Each row comes from the steps of one path. Every step used is in the known rows, and no mark comes twice. Write the path behind each row, first mark first.
Known rows:
k-r-z: [-23  15 -11  -9  18   7 -17  35  12  -2  -3  -2   1  21  10   3  11 -16
   9  -4   4 -35 -27  -8  -9   3 -14 -29  21   6 -10  16  -5 -22]
r-z-f-y: [-16  12   7  11  41   3   0  -4  34   6   0  39  10  33 -25  14  22   2
  20   4  -2  -4  -7  11  14  29 -34 -10  -3 -13 -41   1  18  12]
y-f: [ -5 -20  15   3  17 -13  26  26   0 -14 -29  31  -3  -2 -10  12  -4  -7
   1   1  25  23  27 -10   4 -27  15 -15  -4   1   6 -13  18 -17]
v-a-h-f-z-r-w: [ 16 -26 -45   3 -37  -2 -35 -88 -26  20  20   7  19 -39 -12  10   1   0
  26   5  10   1   6  17   3  13  30 -49 -31  28   6  37  -3  26]
k-r-y: [ -7   6  12  -2  27  -4 -10  16  -2 -10  13  20   9  18  26 -23   6  -1
 -25  14  -7  -9 -27  -7  -7 -14 -20 -11   5 -16  -3 -21  10 -17]
z-r-y-f: [ -3  -6 -17   9  18 -14  16 -13  -2 -28  -9  51  20  19 -27 -14 -12  -2
 -22 -19  -2  14  -9 -19 -17 -23  -8   2 -10 -44   9  -5  25 -13]
p-z-r-w-c: [  5   4 -14  -5  -4   6  25  31   1  -4   5  16   4   2 -41   4  28  -5
  23 -27  40 -42 -21 -16  -7 -13   3  28  17 -18  12  73   1 -30]
v-a-h-f-z: [ 11 -22 -16   5 -23  -9 -39 -67 -28  33  11   3  25 -57   4  11  -1 -23
  19  17   5  19  17  13   3  -8  43 -49 -31  45 -16   4  -1  36]
c-k-r-y-f: [ -4 -14  22   4 -11 -13  18   2  10  12 -17   3  -6  11  48 -15 -20  12
 -36  14 -17  13 -14  -9 -20 -28  14  -5  33 -20  12   1 -20   9]
f-z-r: [  0  24 -49  18  21  -2 -34   6 -23   2  10 -11  18   7 -22 -11  -1  -2
  -9 -17   8  -5 -17 -17 -11 -11  -2   0 -23 -16  -1  -8  14 -23]
v-a-u: [ -9 -21  35 -13  -1  -2 -29 -19 -21  -6   5  35   4 -33  -5  16  24  -7
   6  65  11  11  20  24  36   0  12 -44 -11  37  21   5  -3 -12]
h-f-y-r-w: [ 35 -11  31   7  -1 -14  -4 -15  24 -35   0  16  -3  27 -23 -10  -8  16
  -1  -9 -20   9   9  -5  16  11 -20 -23   7 -21   5 -26 -34  18]
h-f-y-r: [ 30 -10  38   8  11 -15 -15 -11  16 -36  -8  10   7  11 -30 -15 -19   0
  -9 -16 -37  15   6  -9   5  -5 -24 -21   7 -19  -8 -54 -23  27]
b-a: [-20  -2  23   8  56   1   6  -4 -49 -11   4  38   0  -3   0  -5  24  -3
  -3  48  30  23  30  10  36 -21 -14 -20  -4  35  -9  -9  16  -9]
y-f-z: [  7   5 -26  20  23 -25  -1  18   0  13 -23   5   7  -6  -5   5 -15  -7
   0 -13  27  15  16 -25 -20 -33  38  -8 -21   1  -9 -20   1 -12]
y-f-z-r-w: [ 11   0 -55  19   9 -16   3  -4   1  -1 -13  10   3  12 -23   5 -14  13
   9 -26  34  -4   1 -21 -23 -11  22  -7 -20 -20  14  14  -1 -21]
z-r: [-14  -2  -7  -3  18  14  -5  12 -23 -29   3  15   7  10 -30  -6   9  -1
 -10  -5   5   3  -5  -2  15  -3 -30  -6  -5 -17  17   1  37 -29]
y-r-k-c-s: [ -9  -8  -2 -13 -33  -4   8  26   3 -41   9 -37 -30   4  11   9   8  -8
 -21 -16 -38  -4   1  13   1  37  -2  71   9   3   9  -4 -27 -44]
v-a: [ -5 -22  20   5   9  12  -4 -10 -19 -13   8  38  13 -25  14  -2  19  -7
  -7  46  30  33   5  26  26 -12  14 -18 -16  31   5  -3  27  -8]
b-a-v: [ -2 -24  23   8  30   0  25 -26 -40 -16  12  31  15  -7 -20  -8  29 -20
  28  41  43  -7  33  14  12 -17   4 -19 -14  36 -15  -1 -11  -2]
y-f-h: [ 14 -10   7   4   0   8  15  17   8  13 -44  30  -1 -17 -19  15 -16  -2
  13  -5  12  46  39  -9  20   1  13  -7  -6  14   0  25  20   6]
v-a-b: [-27 -10  25   3  14  23   1 -23 -19 -13  20  11  25 -22  45  -3  16 -12
  -7  53  34  15 -12  18  17 -16  38 -32 -12  41  17 -30  23  -9]
v-a-h-f-y-r-w: [ 27 -35  22  11 -26  -2 -28 -88   3 -13  10  24   4 -12  -5  10   4  -7
  19  17 -28  25   8  35  21  25  21 -35 -13  30   9   3 -36  41]
b-f-y-r-w-c-k: [ 28  33  27  10 -21  10  16  12  29   4  -1 -34 -36  32  11  -3 -12  11
 -12 -16 -28   8   2  10  -4  12  -3  39  13 -29  22 -13 -29  20]
h-f-z: [ 19   5 -15   2  -1 -23 -15   7 -14  19   1  -9  20 -24 -12  -9 -12   0
   1 -11  21   0  18 -31  -3 -26   8 -38 -13  -3 -21 -21   4   7]
f-y-r-z: [  3  32  14  28  32  -2 -28   6  34 -32  -6  16   9  58 -21  -3  10 -21
  -6 -15 -44  10 -24  -2   4  17  -7  10   8 -16 -11 -17 -40  -1]
w-c-k-r-z-f-y: [-10  -1  22 -22 -14  -5  14  23  36  42 -11 -30 -20  10  27  -6   2  17
   7  -5 -25 -14 -23  13 -12  14 -31  52  44 -25 -29  22 -24  54]
y-r-w-c: [ 14  -5  25 -14 -32 -11  20  46   8 -21   3   4 -29  29  10 -10  21   2
  10  -7   9   6  -1   9   7   1  -1  59   1  -1  28   7 -43 -26]
y-r-z-f-h: [ 10   7  -2   2 -14  13 -17   0  22   1 -10  28  -7  14 -20   9  -1 -10
  31 -18 -22   1 -16  12 -11  29 -27  11  -7  28 -14  13 -30   0]
a-b: [-37  12  29  -4  27  19  11  22 -14  -8  14  -9  15   9  36  -1  19 -11
  -8  30  24   2  -1  -9  21 -16  24 -27   0  16  17 -36  25 -29]
a-b-f: [-25  38  14   0  28  33  14  14 -12  -2  16 -28   4  -1  29   8  -2 -18
  -4  12  26 -19   6 -11  -7 -16  17 -50 -10  12  21 -58  47 -30]
h-f: [  7 -20  25 -16  -4 -10  11  16 -12  -9  -7  16   9 -20 -18  -2  -2   1
   1   2  19   9  30 -16  21 -20 -14 -43   4  -2  -6 -14  24   3]
p-z-f-h: [ 14  -7  15   8  18  25   7   6   4  31  -6  37   8 -38 -36  23  11  -6
  37   2  27 -12  -1   2   1   2 -15 -12  -3  30 -25  42  27  -1]
p-z-f-y-r: [ 19  -6  35  27  49   3  -4 -10  22 -18   4  34   4   6 -41   6   8 -11
  16 -13 -13 -28 -33   5 -29  -8 -25   3   2   3 -22 -28 -16   3]
a-h: [-22  -5  17  -3   6   8 -15  -2 -26  15   2   4  -2   0  -1  27  30 -27
  12  16  -8  27  27  13  40   8  17 -20 -15  25   5  16  22 -13]
z-r-w-c: [ -3  -7 -11 -23 -19   3  25  30  -7 -11   6   8 -13  18 -19  -7  24  19
  10 -12  28  -6   2   3  23   9 -24  40   2 -31  23  47  17 -21]
b-f-y: [  7  40  17  19  49  23  -4   8   9  -6   2  -2  -4  14 -21   7  -6  -5
 -12   0  -5   7  18   0  12   5 -20 -30 -14 -21  -4 -46  50   3]
c-s: [-20   4  22  14  39   9  -9  10 -25   6  12   0  -6  -9   6  -4  36 -25
  -9  10  13  25  23  -1  25  19   9  -9   8 -20 -18   7  16 -27]
k-c-s: [-16  -8   2 -33  19  -3   2  22 -24  -3  14 -22 -21 -20  12   5  27 -16
  -6 -19  12  25  12  -4  49   6  -9  28  17  -3 -30 -15  37 -36]

Write each row's path:
[ -2  -4   9 -35 -54  10  16  31  24  68 -22 -30 -25 -17  29   0  -5  15
  24  -8 -12  -7 -10  11  -7  23 -23  54  38   5 -24  65 -20  48] -> w-c-k-r-z-f-h
[  6  10 -27  15  27 -29 -14   3  11   8  -5   7  12   8  23 -20 -24  -3
 -18 -13  -1 -15 -27 -27 -50 -34  15  -8  -6 -17 -14 -31 -12  -4] -> k-r-y-f-z
[ 23   0 -45   2 -16 -16 -11 -15 -11   3  11  -4  13  -6 -29 -11 -13  23
   8 -24  25 -19   4 -27  -4  -5  -5 -36 -13 -21   2  13   3  -2] -> h-f-z-r-w
[-19   8  13 -29 -39  -6  17  56  15  38 -16 -40 -18   5  39  -7   7  -4
  -1  -6  -6 -14 -16  -5  -7  -8   5  46  49 -11  -7  51 -33  17] -> w-c-k-r-z
[ 12  56  -2  28  32  16 -22   1  32 -21  -1  -2  -4  41 -28   7 -12 -27
  -1 -31 -34 -13 -13  -5 -22  13 -14 -17  -5 -17  -5 -39 -10  -1] -> b-f-y-r-z
[ -4  -3 -16   9  26 -21 -30 -61 -57  35   6   5  10 -36 -11   7   4 -17
  23  19   3  10  42  -4  14 -18  16 -51 -17  52 -30  -1 -10  33] -> b-a-h-f-z
[  5  19 -41   2 -36  -7   1  17  -7  36   8 -36  -6  15  12 -15   5  29
  -7 -13  17   1 -12  -9  -1   0  17  51   2 -29  17  54 -21  -4] -> f-z-r-w-c-k
[  1   8  28  32   3   4  -4  13  31 -48  -4  -3  -3  48 -11   1   1   9
 -30  15 -58   9  -1  19   1  39 -10  40  -5 -17  17 -16 -33  -4] -> f-y-r-k
[  4   3 -18  25  30  -8  17  -8   6 -20  -7  54  33   1 -50  -1  -4 -26
  -6 -32  13 -26 -31 -34 -44 -43  15  -9   6 -30  -1  29   6 -22] -> p-z-r-y-f
[ 11   3 -25  10   4   3   4 -21   4  -8 -19  50  21   7 -33 -10 -21   1
 -14 -22 -12  30   0 -17  -5  -1  -8   7 -11 -31   5  26  26   4] -> z-r-y-f-h
[ -2   5   6  16  30 -16 -34 -77 -16  -4  -3  23   7   9 -32  10   3 -33
  27   0 -48   4  18   5  10   8  -2 -39   6  37 -31  -1 -55  50] -> b-a-h-f-y-r-z
[ -4  -1   5   1   1  -3  -6   9  15 -21   2  29  -9  27 -13   6   8 -16
  23 -14 -11 -18 -25  11 -25   9 -26   4  -6  17  -8 -18 -32 -19] -> y-r-z-f
[-17  14  10   5  16  37   2 -29 -18  -5  24  -3  15 -32  38   5  -2 -20
  -2  37  35  -4  -5  16 -10 -16  33 -54 -20  38  21 -50  40  -7] -> v-a-b-f
[ -5   1 -14 -16   6  21 -18   8  21  27  -9   8  -6  -4  -1  10  -1   6
  37  -5  -3 -30 -21  10  -9  35 -44 -21   9  24 -28  30  10   8] -> k-r-z-f-h
[  4 -25  17 -14  -6  -4  17  -1  32 -39   6  -2 -27  19 -12  13  -8  33
  -5  -4 -46  -4 -12  36   5  39 -56  63  -9   2 -10 -50   6   5] -> z-f-y-r-k-c
[ 13  -4 -44   3 -38 -26  25  11   8  32 -23 -24 -13   5   3  -3 -18  23
   1 -31  21   5   4 -19 -26 -18  36  46   6 -31  16  44 -28  11] -> y-f-z-r-w-c-k
[-28  -9 -37 -22 -21  12  14  10 -11 -31  13 -33 -14  -6 -16  12  11   8
 -19 -20 -19 -15   3   9  13  47 -25  53  10 -27   7  35  33 -40] -> z-r-k-c-s
[ -2  -7 -74  -8 -25 -24  18  14   9 -11 -20 -27  -2  -8 -22  17 -33  17
  -8 -43   0 -16  -1 -17 -28  -5  12  46 -16 -10   5   3  13 -21] -> y-f-z-r-k-c
[  0 -14  25 -22 -34 -26  38  35  16  30 -24 -15 -16  -4  45 -21 -16   5
 -22  -6 -11   9  -7 -10 -26 -35  15  59  37 -30  -1  15 -28  31] -> w-c-k-r-y-f
[ 26   0 -43 -17 -36 -26   3   6  -5  19   6 -20   6 -16 -27 -17 -11  19
  16 -40  27 -23   7 -27 -13 -11  -6  11  -5 -30  -6  21  -6  16] -> h-f-z-r-w-c
[ -6 -16  26  -7 -24  11  13  22   0  13   0 -24 -27  21  53  -3   9  35
 -15  36  10   0  -8  11  23   7   1 -12  37   1  35  38 -19 -15] -> c-k-r-w
[ -8  22  14  31  -4  39   0 -44  21 -34  21 -26  10  -1  29   5 -19  -7
 -20  34 -27 -18 -18  33 -37  27  31 -10 -20  23  33 -54 -11   8] -> v-a-b-f-y-r-k
[ 13 -14  40  13  39   2  -9 -15  17 -27   6  28 -12  24 -19  -4   0  14
   3   4 -27  12 -14  28  -2  15 -52  15 -15  -6 -14 -68   2  15] -> z-f-y-r
[ 12   0  -1   2  10  -2  -3   2  18  10 -22  28   6  -2  11 -11 -25   1
  -9  -6 -14   9  -6 -14 -17  -6  -4  -7   5  -7  -7   5   3  12] -> k-r-y-f-h
[-23   8   7  -4 -17   9  -6  27   9  20 -12 -27  -7  20  41   1   3   2
  -9  13 -12 -12 -24  -4   0   0   6 -17  45   1   5  40 -27  -6] -> c-k-r-z
[-10  25  19  19  38  39  -8 -46   0  -9  23  -4  21 -16  27   1  -5 -13
 -11  36  11   3  -9  19  -1  -3  24 -49 -18  19   9 -63  36  15] -> v-a-b-f-y
[-11  15 -74  -8 -26  -7  -6  23  -5  -8  10 -43   4   1 -14   8 -10  21
 -19 -23  -8 -22 -15  -8  -5  17  -5  53 -20  -8   5  11  21 -33] -> f-z-r-k-c
[ -3  21   4   6   0  54  -7 -37 -11  17  12  -5  17 -45  31   7 -12 -15
   6  33  24  13   4  18   4   5  33 -48 -22  49  15 -20  42  10] -> v-a-b-f-h
[ 13   1 -51   1 -12 -29  18  17   7  14 -17  -5  -6   5 -20  -3 -13  11
  15 -42  32  -8   5 -22 -30 -17  22  39 -14 -27   6  24  -9  -2] -> y-f-z-r-w-c
[ 19 -21  48  -2 -18  -5  25  -5  32   5   2   1 -36  29  11  -6   7  38
   5   7 -23  18  -8  35   6  24 -33  63  11 -20   1 -12 -34  35] -> z-f-y-r-w-c-k
[ 10  -9 -65 -26 -48 -23   1   3  -5  -8   3 -42  10 -27 -29   3 -32  25
  -9 -40  -8 -31   2 -24 -11   2 -16  16  -7 -13  -8   2  17  -2] -> h-f-z-r-k-c
[  2 -42  16 -11 -25   3 -17 -62 -27   9   5  23  15 -55  -1  17   8 -21
  20  26   3  27  26  25  23  -1  25 -55 -17  46  -5  10  14  32] -> v-a-h-f
[-11  22 -58  24 -12   3 -13  14  -7  -4   8 -26  16  12 -18   1  -4  15
 -20   0  -8 -22  -7  -7 -24  22   6  25 -27 -18  16  28   4 -28] -> f-z-r-k
[ 18   1 -40   0  -3 -17 -24 -11 -20   4   3 -12  24 -21 -36 -15 -22   5
  -1 -31   7 -15   0 -32 -18 -20 -11 -33 -12 -19 -11 -14  12   8] -> h-f-z-r
[ -5  -6  11 -23   0   0   6  34  -1  18  13 -28 -36  -1  33 -13  31   3
  15  -2  23 -22   1   6   4  26  -9  26  29 -21  -3  34 -14 -15] -> k-r-w-c-s
[-10   1  28   3  -9   0   3  10  -1  12   3  -7  -1  18  56 -23  -1  14
 -43  30 -19  11 -23  -2   0 -17   1  -2  31 -18  12   7 -12  -1] -> c-k-r-y
[-24 -13  -8 -33 -39  -2  40  54   6 -26  -2 -21 -14   1  11  26  12  23
 -18  13   0   0  18  11  40  22 -10  56   0  10  11  18  36 -43] -> r-k-c
[ -9  33 -21  20  17  27 -19 -36 -18  18  30 -24  24 -36  42   0 -11 -19
  -4  28  37 -11 -15   4 -29 -20  51 -49 -33  39   9 -57  25  -4] -> v-a-b-f-z
[-11  47   5   0  12  51   3   5  -6  22   4 -30   7 -16  19  13 -13 -14
   7   8  14   1  16 -10   8   9  17 -44 -12  25  16 -24  47  -7] -> a-b-f-h
[-10 -10  34 -31 -36  -4  19  57  -3  30 -14 -45 -26 -11  47 -15   2   8
 -13   6  -6   3  -6   3   1 -19  -6  53  42 -11   7  20 -15  18] -> w-c-k-r
[-12 -22  17  -6  22 -10  -8 -56 -55  13   1  23   2 -31 -14  12  13 -19
  23  30   2  18  52   9  34 -12  -2 -54  -4  50 -18   5   4  28] -> b-a-h-f
[ -2 -10  13 -32 -12  -3  17  53   5   6   4 -14 -29  12  28  -9  20  18
  15   4  29 -24  -6   7  11   6 -19  28  20  -5  14  24  -4 -15] -> k-r-w-c
[ 23 -19  13 -19 -33 -20  11   3  30 -48  -7 -22  -8   5 -22   3 -27  17
 -17 -25 -52  -3   7  -2  12  18 -30  31  11 -11  -4 -37 -18  18] -> h-f-y-r-k-c
[  4   5 -11  19  -7 -24  -5  -3   9  32 -11 -17   4   9  54 -20 -29  14
 -37   5 -14   6 -24 -20 -41 -34  32   2  18 -18   0  -4 -34  13] -> c-k-r-y-f-z
[ 25 -14  27 -13 -35 -20  -8 -29  16   7  -2 -11 -15   8 -19   9   6 -10
  27 -25 -43  12  25   7  21  24   2  14   5  -5  -2  10 -43  46] -> a-h-f-y-r-w-c
